What can hang from each mark
z_833: z_486 z_799
z_486: z_751
z_997: z_122
z_921: z_799
z_799: z_122 z_833 z_921
z_122: z_799 z_997
z_988: z_136
z_136: z_921
z_751: z_486

Every row comes from one small tree of marks. The marks that hang from a mark follow it in brackets, in the order of their numbers. Every link used is in the known rows. Which tree was each row made from?
Known rows
z_997[z_122[z_799]]: [-0.928 -1.990 -0.140 -3.501  2.392  1.561 -0.980  2.915  0.313 -1.760
 -0.630 -3.203 -0.371  1.122 -0.724  0.291 -0.110 -2.379  0.690 -1.650]
z_833[z_486]: [ 0.888 -0.126  1.129 -1.662  2.384  1.681 -0.426  2.022  2.317 -0.884
 -0.428 -0.995  0.113  0.851 -1.140  1.811  0.253 -2.942 -0.921 -2.514]
z_988[z_136[z_921[z_799]]]: [-2.371  1.750 -1.509 -3.737  3.727  3.345 -2.430  1.557  3.352 -0.403
 -0.275 -2.253 -3.036  2.764 -0.666 -1.584 -1.409 -4.132  0.643 -2.392]
z_921[z_799[z_122 z_833[z_486[z_751]]]]: [ 3.210  2.628  0.568 -1.432  1.540  1.698  0.484 -0.560  0.962 -1.645
 -0.590  0.386  0.971 -1.024 -1.703  0.353 -0.617  0.230 -0.787 -1.693]
z_921[z_799]: [-0.282  1.010  0.104 -3.187  2.622  1.595 -2.339  1.187  1.990 -0.281
 -0.262 -1.112 -0.424  2.489 -0.821  0.972 -0.725 -2.326 -1.198 -2.087]
z_122[z_799[z_833[z_486[z_751]] z_921] z_997]: [ 1.737 -1.803 -0.943 -1.669  0.712 -0.605  2.590  0.533  1.695 -2.893
 -1.676 -2.586  1.349 -2.575 -2.268  0.333  0.611 -1.226 -1.375 -2.207]
z_751[z_486]: [ 0.397  1.012  2.328 -2.021  2.289  2.410 -1.384  2.278  0.867 -0.072
 -0.112 -1.497 -0.558  2.051 -2.003  1.695 -0.054 -1.923 -0.829 -2.226]
z_486[z_751]: [ 0.378  0.521  1.757 -0.932  1.773  2.041 -0.557  1.592  1.454 -0.730
 -1.726 -1.583 -0.845  0.897 -2.289  1.284 -0.080 -2.295 -0.726 -2.490]
z_122[z_799[z_833 z_921] z_997]: [-1.086 -2.417 -1.910 -3.618  1.585  0.355  1.061  1.109  0.997 -1.999
 -0.808 -4.028  0.341 -0.706 -0.964  0.495  0.750 -1.564 -1.141 -1.574]
z_799[z_122[z_997] z_833]: [-0.347  0.085 -0.868 -3.779  2.201  2.563  0.195  1.375 -0.507 -1.568
 -0.764 -2.679 -0.325 -0.395 -0.689  0.560  0.070 -0.355  0.363 -0.572]
z_799[z_122[z_997] z_833 z_921]: [-1.022 -0.955 -2.046 -3.862  1.004  2.263  1.638  0.549  0.389 -2.058
 -0.736 -2.485 -0.312 -1.182 -1.151  1.148  0.215 -0.568 -0.954 -0.922]
z_136[z_921[z_799[z_122[z_997] z_833[z_486[z_751]]]]]: [ 1.777  2.074 -2.074 -2.767  2.184  1.543  0.707  0.432  1.671 -2.589
 -1.520 -0.903 -0.712 -1.030 -1.326 -1.271 -1.436 -0.107  0.669 -1.339]
z_988[z_136[z_921[z_799[z_122[z_997] z_833]]]]: [-1.986  1.973 -3.312 -5.250  3.485  3.581 -0.984  0.794  1.323 -1.679
 -0.315 -2.789 -2.435  0.499 -0.285 -2.594 -1.550 -1.642  1.773 -0.901]
z_988[z_136[z_921[z_799[z_122[z_997]]]]]: [-2.822  1.370 -3.435 -5.563  3.311  3.155 -1.595  1.633  2.500 -1.904
 -0.465 -2.760 -3.106  1.535 -0.753 -2.597 -2.002 -2.987  1.835 -1.162]
z_799[z_122 z_833[z_486]]: [ 1.797  0.996  0.484 -1.847  2.202  2.695  0.894  0.832  0.427 -1.410
  0.094 -0.917  0.540 -0.825 -0.753  1.564  0.372 -0.813 -0.336 -1.533]
z_799[z_122[z_997] z_833[z_486] z_921]: [ 0.516 -0.947 -1.831 -3.248  0.871  1.516  2.414  0.437  1.191 -2.468
 -0.449 -1.598  0.709 -2.085 -1.185  1.236  0.387 -0.700 -1.167 -1.271]
z_833[z_486[z_751] z_799]: [ 2.328  0.009  1.409 -0.630  2.258  0.263 -0.193  2.126  3.397 -1.958
 -1.362 -1.025 -0.264  0.201 -1.886  0.520  0.666 -2.007 -0.518 -3.026]
z_136[z_921[z_799]]: [-1.377  1.292 -1.130 -3.291  3.527  2.255 -2.265  1.820  2.885 -0.358
 -0.720 -1.821 -2.232  3.042 -0.428 -0.107 -1.330 -3.068 -0.057 -2.179]
z_997[z_122[z_799[z_921]]]: [-1.580 -3.060 -1.353 -3.603  1.266  1.302  0.364  2.068  1.207 -2.171
 -0.655 -3.060 -0.351  0.313 -1.211  0.891 -0.012 -2.682 -0.669 -1.859]

Which tree is each row?
[-0.221 -1.349 -0.895 -3.657  2.804  0.764 -0.289  1.964  0.027 -1.625
 -0.891 -4.023  0.314 -0.017 -0.507 -0.018  0.577 -1.493  0.148 -1.274]
z_122[z_799[z_833] z_997]
[ 0.589 -2.383 -1.789 -2.940  1.398 -0.337  1.894  1.035  1.686 -2.616
 -0.524 -3.042  1.379 -1.702 -1.033  0.719  0.848 -1.688 -1.383 -1.954]
z_122[z_799[z_833[z_486] z_921] z_997]
[-0.058 -1.415 -0.130 -3.149  2.601  2.003 -0.355  2.051 -1.025 -1.570
 -0.573 -3.347  0.305 -0.069 -0.276  0.325  0.306 -0.948  0.449 -1.352]
z_997[z_122[z_799[z_833]]]
[ 2.801  0.216  1.429 -0.370  1.992  0.636  0.991  1.028  1.059 -1.785
 -1.140 -1.905  1.160 -1.300 -1.754  0.550  0.647 -1.354 -0.451 -2.386]
z_122[z_799[z_833[z_486[z_751]]]]
[ 1.533 -0.473 -0.273 -1.246  0.575  0.599  1.929  1.044  3.700 -3.021
 -1.075 -0.807 -0.601 -1.161 -2.237  0.704  0.509 -1.499 -1.075 -2.425]
z_833[z_486[z_751] z_799[z_122 z_921]]
[-1.541 -1.974 -2.652 -4.618  1.407  0.862  0.538  1.918  2.772 -2.876
 -0.810 -2.935 -1.349  0.064 -1.052  0.172  0.446 -1.524 -0.443 -1.427]
z_833[z_799[z_122[z_997] z_921]]
[ 1.300 -1.377 -0.647 -2.962  2.617  0.020  0.475  1.894  0.855 -2.225
 -0.558 -3.057  1.381 -0.971 -0.578  0.148  0.683 -1.588 -0.056 -1.685]
z_122[z_799[z_833[z_486]] z_997]
[ 1.649  1.118 -1.508 -3.986  2.261  1.120 -0.119  0.309  0.785 -2.192
 -0.063 -0.764  1.165 -0.580 -0.519  0.030 -0.694  0.030 -0.353 -0.831]
z_921[z_799[z_122[z_997] z_833[z_486]]]
[ 1.141 -1.371 -1.618 -2.595  0.467 -0.248  2.091  1.419  3.619 -3.805
 -1.563 -1.465 -0.350 -1.694 -2.305  0.035  0.286 -1.169 -0.579 -2.038]
z_833[z_486[z_751] z_799[z_122[z_997] z_921]]
[ 2.141  0.629  0.275 -0.687  0.185  2.111  2.906 -0.436  1.328 -2.092
 -0.939 -0.396  0.456 -2.422 -2.402  1.640  0.304 -0.536 -1.708 -1.935]
z_799[z_122 z_833[z_486[z_751]] z_921]
[-0.831  0.608 -1.734 -5.064  2.179  1.447 -1.451  1.261  1.342 -1.783
 -0.541 -1.654 -0.478  1.413 -0.822 -0.165 -1.278 -1.179  0.070 -0.787]
z_921[z_799[z_122[z_997]]]
[ 2.148 -0.005  0.822 -0.061  0.566  1.345  2.188 -0.143  1.844 -1.402
 -1.340 -0.680  0.787 -1.883 -2.458  2.041  0.582 -1.223 -2.439 -2.875]
z_799[z_833[z_486[z_751]] z_921]
[-0.982  1.429 -3.006 -4.756  3.239  2.579 -0.782  1.024  0.817 -1.623
 -0.853 -2.326 -1.682  0.736  0.006 -1.074 -1.410 -0.491  0.918 -0.747]
z_136[z_921[z_799[z_122[z_997] z_833]]]
[ 0.037 -2.007 -2.490 -3.877  1.268  0.034  1.366  1.868  3.630 -3.445
 -0.475 -1.931 -0.325 -0.827 -1.134  0.359  0.528 -1.704 -0.583 -1.724]
z_833[z_486 z_799[z_122[z_997] z_921]]
[-1.119 -1.061 -1.402 -3.270  1.520  1.608  0.401  1.549  2.982 -2.057
 -0.365 -2.232 -1.485  0.651 -0.954  0.856  0.624 -1.908 -0.790 -1.918]
z_833[z_799[z_122 z_921]]
[-1.424  1.714 -1.758 -3.904  3.037  2.970 -1.577  1.551  2.322 -1.100
 -0.516 -1.534 -2.569  2.428 -0.445 -0.381 -1.570 -2.246  0.663 -1.455]
z_136[z_921[z_799[z_122]]]
[ 1.617 -0.341 -1.027 -1.879  0.054  1.211  3.059 -0.071  1.160 -2.883
 -1.495 -1.091  0.657 -2.977 -2.447  0.894  0.170 -0.078 -1.198 -1.515]
z_799[z_122[z_997] z_833[z_486[z_751]] z_921]
[ 1.098 -1.549 -0.570 -1.701  1.546  0.536  1.769  0.688  1.919 -1.770
  0.018 -2.367  1.253 -1.028 -0.883  1.328  1.059 -2.129 -1.848 -2.450]
z_122[z_799[z_833[z_486] z_921]]
[-1.964 -1.587 -2.062 -4.294  0.825  1.832  1.003  1.391  1.610 -2.161
 -0.956 -2.382 -0.961 -0.099 -1.513  1.121 -0.180 -1.936 -0.822 -1.133]
z_799[z_122[z_997] z_921]
[ 0.490 -1.142 -1.142 -2.655  1.356  0.880  1.190  1.460  3.789 -2.694
 -0.047 -1.264 -0.489 -0.228 -1.020  1.023  0.669 -2.009 -0.997 -2.315]
z_833[z_486 z_799[z_122 z_921]]
[-0.742 -2.397 -1.262 -3.123  1.454  1.616  1.084  1.184 -0.102 -2.019
 -0.511 -3.310  0.341 -0.818 -0.790  0.743  0.514 -1.305 -0.888 -1.698]
z_997[z_122[z_799[z_833 z_921]]]
[ 1.026 -0.088 -0.597 -1.890  0.954  2.358  2.268 -0.046  1.365 -1.814
  0.018 -0.852  0.549 -1.563 -1.124  2.011  0.515 -1.059 -1.592 -1.775]
z_799[z_122 z_833[z_486] z_921]
[-0.562 -1.458 -0.647 -2.417  1.723  1.238  0.900  0.708  1.155 -1.281
 -0.220 -3.312  0.268 -0.174 -0.913  1.280  0.890 -1.905 -1.582 -2.134]
z_122[z_799[z_833 z_921]]
[-0.027  1.127 -1.732 -4.675  2.402  1.906 -0.910  0.372 -0.031 -1.421
 -0.291 -1.702  0.139  0.327 -0.396 -0.124 -0.744  0.156 -0.097 -0.539]
z_921[z_799[z_122[z_997] z_833]]
[ 1.496 -1.403  0.099 -2.494  2.557  1.274  0.417  1.906 -0.235 -2.189
 -0.373 -2.344  1.303 -0.880 -0.391  0.483  0.434 -1.268  0.242 -1.691]
z_997[z_122[z_799[z_833[z_486]]]]
